Each row comes from the steps of one walk. Every step used is in the known rows, and no mark comes twice. Write the walk behind each row, first mark first.
In the rows, 128 means zero.
Known rows
lidid/zopid/padi: 139; 132; 140; 125; 105; 128; 143; 128; 126; 125; 137; 140; 178; 98; 126; 97; 115; 142; 135; 125; 120; 138; 114; 125; 131
lidid/zegez/betuk: 113; 142; 106; 135; 109; 137; 152; 152; 128; 124; 140; 142; 101; 109; 137; 104; 117; 168; 193; 134; 119; 148; 110; 116; 137
padi/zopid/lidid: 105; 126; 110; 126; 113; 133; 133; 126; 130; 125; 153; 141; 133; 134; 135; 101; 110; 148; 116; 120; 133; 135; 114; 129; 135
mafab/padi/zopid/lidid/zegez/turo: 93; 132; 130; 128; 113; 134; 138; 151; 133; 127; 156; 144; 100; 101; 144; 102; 115; 152; 121; 139; 126; 152; 110; 116; 134
zopid/lidid/mafab: 113; 125; 112; 121; 108; 135; 148; 115; 126; 127; 149; 141; 146; 140; 128; 96; 107; 145; 124; 129; 134; 133; 115; 137; 143
lidid/zopid: 134; 142; 123; 125; 106; 130; 141; 125; 117; 125; 132; 140; 172; 131; 130; 100; 115; 148; 144; 126; 124; 141; 104; 128; 129
zopid/lidid/mafab/padi: 113; 125; 125; 117; 113; 136; 147; 116; 124; 130; 157; 143; 141; 130; 130; 95; 108; 140; 95; 141; 130; 141; 113; 133; 142
betuk/zegez/lidid/zopid/padi/kotig: 124; 125; 166; 122; 104; 122; 152; 118; 108; 132; 114; 126; 146; 143; 125; 113; 120; 144; 99; 122; 109; 145; 124; 121; 118
betuk/zegez/turo: 108; 138; 125; 122; 105; 133; 150; 147; 118; 126; 145; 133; 135; 118; 134; 100; 117; 156; 133; 126; 114; 146; 107; 121; 118
mafab/padi: 126; 136; 122; 123; 116; 134; 140; 130; 125; 126; 154; 140; 137; 121; 133; 100; 114; 149; 99; 137; 121; 149; 110; 125; 131
mafab/padi/zopid: 119; 131; 118; 129; 118; 132; 132; 136; 123; 120; 163; 140; 141; 121; 140; 99; 118; 156; 99; 136; 125; 148; 112; 127; 127
lidid/mafab/padi: 126; 130; 121; 123; 113; 136; 148; 122; 119; 123; 159; 139; 156; 128; 133; 94; 115; 153; 107; 145; 125; 147; 112; 134; 136
lidid/mafab/padi/zegez: 125; 137; 122; 127; 113; 131; 138; 131; 123; 123; 160; 142; 134; 124; 139; 88; 115; 166; 131; 154; 128; 141; 110; 136; 133
kotig/padi/zopid/lidid/mafab: 108; 123; 128; 123; 103; 136; 147; 109; 132; 121; 163; 136; 154; 148; 138; 97; 112; 156; 143; 136; 139; 136; 127; 140; 141
lidid/zegez/turo: 112; 144; 115; 133; 106; 134; 148; 150; 132; 124; 141; 140; 115; 107; 137; 102; 118; 162; 163; 132; 120; 150; 108; 118; 133
kotig/padi: 128; 140; 127; 124; 105; 136; 148; 116; 134; 122; 150; 135; 149; 137; 134; 101; 114; 158; 149; 134; 126; 145; 121; 131; 132
zegez/lidid/zopid/padi/kotig: 132; 126; 152; 129; 104; 123; 145; 112; 120; 132; 119; 133; 156; 141; 121; 112; 116; 143; 90; 118; 116; 146; 120; 121; 126
betuk/zegez/lidid/mafab/padi/zopid: 107; 121; 131; 123; 111; 130; 145; 126; 104; 119; 150; 128; 147; 135; 141; 103; 124; 159; 93; 143; 121; 151; 121; 132; 123
padi/kotig: 124; 134; 122; 129; 114; 132; 145; 120; 123; 129; 141; 136; 120; 170; 127; 106; 113; 157; 107; 123; 122; 142; 115; 128; 130
kotig/padi/zopid/lidid: 107; 129; 127; 123; 106; 134; 140; 116; 138; 124; 158; 137; 137; 138; 138; 102; 110; 153; 135; 129; 136; 139; 125; 131; 135
kotig/padi/zopid: 121; 135; 123; 130; 107; 134; 140; 121; 133; 117; 161; 134; 152; 138; 140; 101; 118; 166; 148; 133; 130; 144; 123; 132; 130
kotig/padi/zopid/lidid/zegez/betuk: 94; 134; 125; 131; 104; 137; 150; 139; 138; 123; 152; 140; 95; 117; 145; 106; 115; 166; 199; 137; 131; 146; 123; 119; 139

Which walk is each row?
121; 127; 121; 124; 109; 132; 146; 113; 116; 124; 145; 135; 153; 132; 131; 102; 116; 151; 82; 141; 123; 155; 114; 132; 133 | zegez/lidid/mafab/padi
103; 132; 130; 127; 107; 134; 144; 126; 139; 121; 149; 138; 110; 131; 145; 105; 115; 161; 174; 139; 135; 141; 130; 128; 141 | kotig/padi/zopid/lidid/zegez
101; 129; 112; 130; 114; 132; 138; 137; 132; 122; 143; 142; 103; 125; 141; 104; 115; 158; 152; 130; 133; 137; 121; 125; 141 | padi/zopid/lidid/zegez
138; 138; 140; 129; 105; 124; 134; 138; 130; 125; 137; 141; 158; 93; 132; 91; 113; 156; 160; 134; 123; 133; 113; 127; 128 | lidid/zopid/padi/zegez
111; 122; 139; 119; 115; 134; 150; 108; 121; 135; 152; 140; 120; 167; 128; 102; 108; 143; 76; 138; 128; 141; 117; 133; 139 | zopid/lidid/mafab/padi/kotig
105; 120; 109; 126; 110; 133; 140; 120; 125; 122; 157; 141; 150; 142; 134; 96; 111; 151; 123; 128; 138; 133; 117; 138; 141 | padi/zopid/lidid/mafab
115; 144; 105; 133; 108; 132; 137; 153; 129; 126; 149; 143; 107; 114; 136; 95; 112; 172; 178; 132; 123; 141; 102; 122; 128 | padi/zegez/betuk
101; 133; 131; 122; 106; 132; 139; 137; 130; 132; 162; 145; 119; 113; 136; 89; 107; 154; 114; 147; 131; 143; 103; 129; 133 | zopid/lidid/mafab/padi/zegez/turo
129; 138; 124; 126; 103; 126; 140; 116; 114; 127; 120; 135; 168; 134; 129; 109; 116; 146; 121; 121; 122; 149; 106; 126; 126 | zegez/lidid/zopid
119; 126; 119; 129; 115; 134; 140; 128; 119; 117; 167; 139; 159; 129; 140; 93; 119; 160; 107; 144; 129; 145; 115; 135; 133 | lidid/mafab/padi/zopid
93; 130; 120; 130; 115; 136; 142; 152; 129; 127; 156; 147; 83; 101; 144; 104; 115; 156; 153; 141; 126; 149; 111; 113; 138 | mafab/padi/zopid/lidid/zegez/betuk
120; 136; 136; 119; 102; 126; 147; 124; 103; 126; 116; 129; 159; 136; 131; 110; 120; 148; 130; 125; 115; 147; 111; 126; 118 | betuk/zegez/lidid/zopid
99; 136; 111; 128; 109; 137; 151; 146; 132; 130; 139; 146; 84; 111; 135; 106; 111; 155; 182; 130; 125; 143; 111; 116; 142 | zopid/lidid/zegez/betuk
112; 132; 120; 121; 108; 129; 147; 125; 111; 125; 129; 129; 129; 137; 132; 110; 119; 154; 114; 125; 116; 148; 117; 125; 122 | betuk/zegez/lidid
136; 130; 153; 128; 108; 126; 147; 120; 123; 131; 132; 137; 159; 136; 123; 104; 114; 145; 116; 123; 117; 139; 118; 123; 129 | lidid/zopid/padi/kotig
125; 124; 126; 132; 104; 126; 139; 125; 131; 123; 142; 136; 147; 108; 129; 94; 115; 161; 126; 136; 125; 139; 123; 133; 135 | zopid/padi/zegez/lidid/mafab
115; 122; 119; 130; 111; 131; 138; 120; 115; 120; 156; 135; 158; 133; 137; 102; 120; 157; 82; 139; 127; 154; 116; 132; 131 | zegez/lidid/mafab/padi/zopid
113; 125; 134; 117; 110; 131; 153; 120; 105; 125; 141; 129; 145; 134; 134; 104; 120; 153; 93; 144; 116; 152; 119; 131; 126 | betuk/zegez/lidid/mafab/padi
119; 125; 134; 126; 112; 131; 149; 105; 112; 131; 140; 132; 132; 169; 128; 109; 117; 154; 63; 138; 121; 155; 118; 131; 130 | zegez/lidid/mafab/padi/kotig
103; 132; 121; 123; 109; 134; 142; 139; 127; 132; 161; 147; 104; 111; 137; 91; 107; 158; 146; 148; 130; 141; 105; 127; 137 | zopid/lidid/mafab/padi/zegez/betuk
105; 126; 122; 122; 118; 133; 132; 129; 128; 127; 161; 143; 125; 123; 138; 101; 111; 143; 87; 132; 130; 143; 113; 125; 133 | mafab/padi/zopid/lidid
120; 139; 110; 131; 108; 126; 130; 129; 126; 126; 134; 136; 119; 130; 133; 103; 114; 165; 126; 131; 126; 145; 111; 129; 127 | padi/zegez/lidid
134; 129; 140; 125; 102; 125; 142; 120; 123; 127; 123; 136; 177; 104; 124; 106; 116; 140; 112; 121; 117; 147; 115; 122; 128 | zegez/lidid/zopid/padi
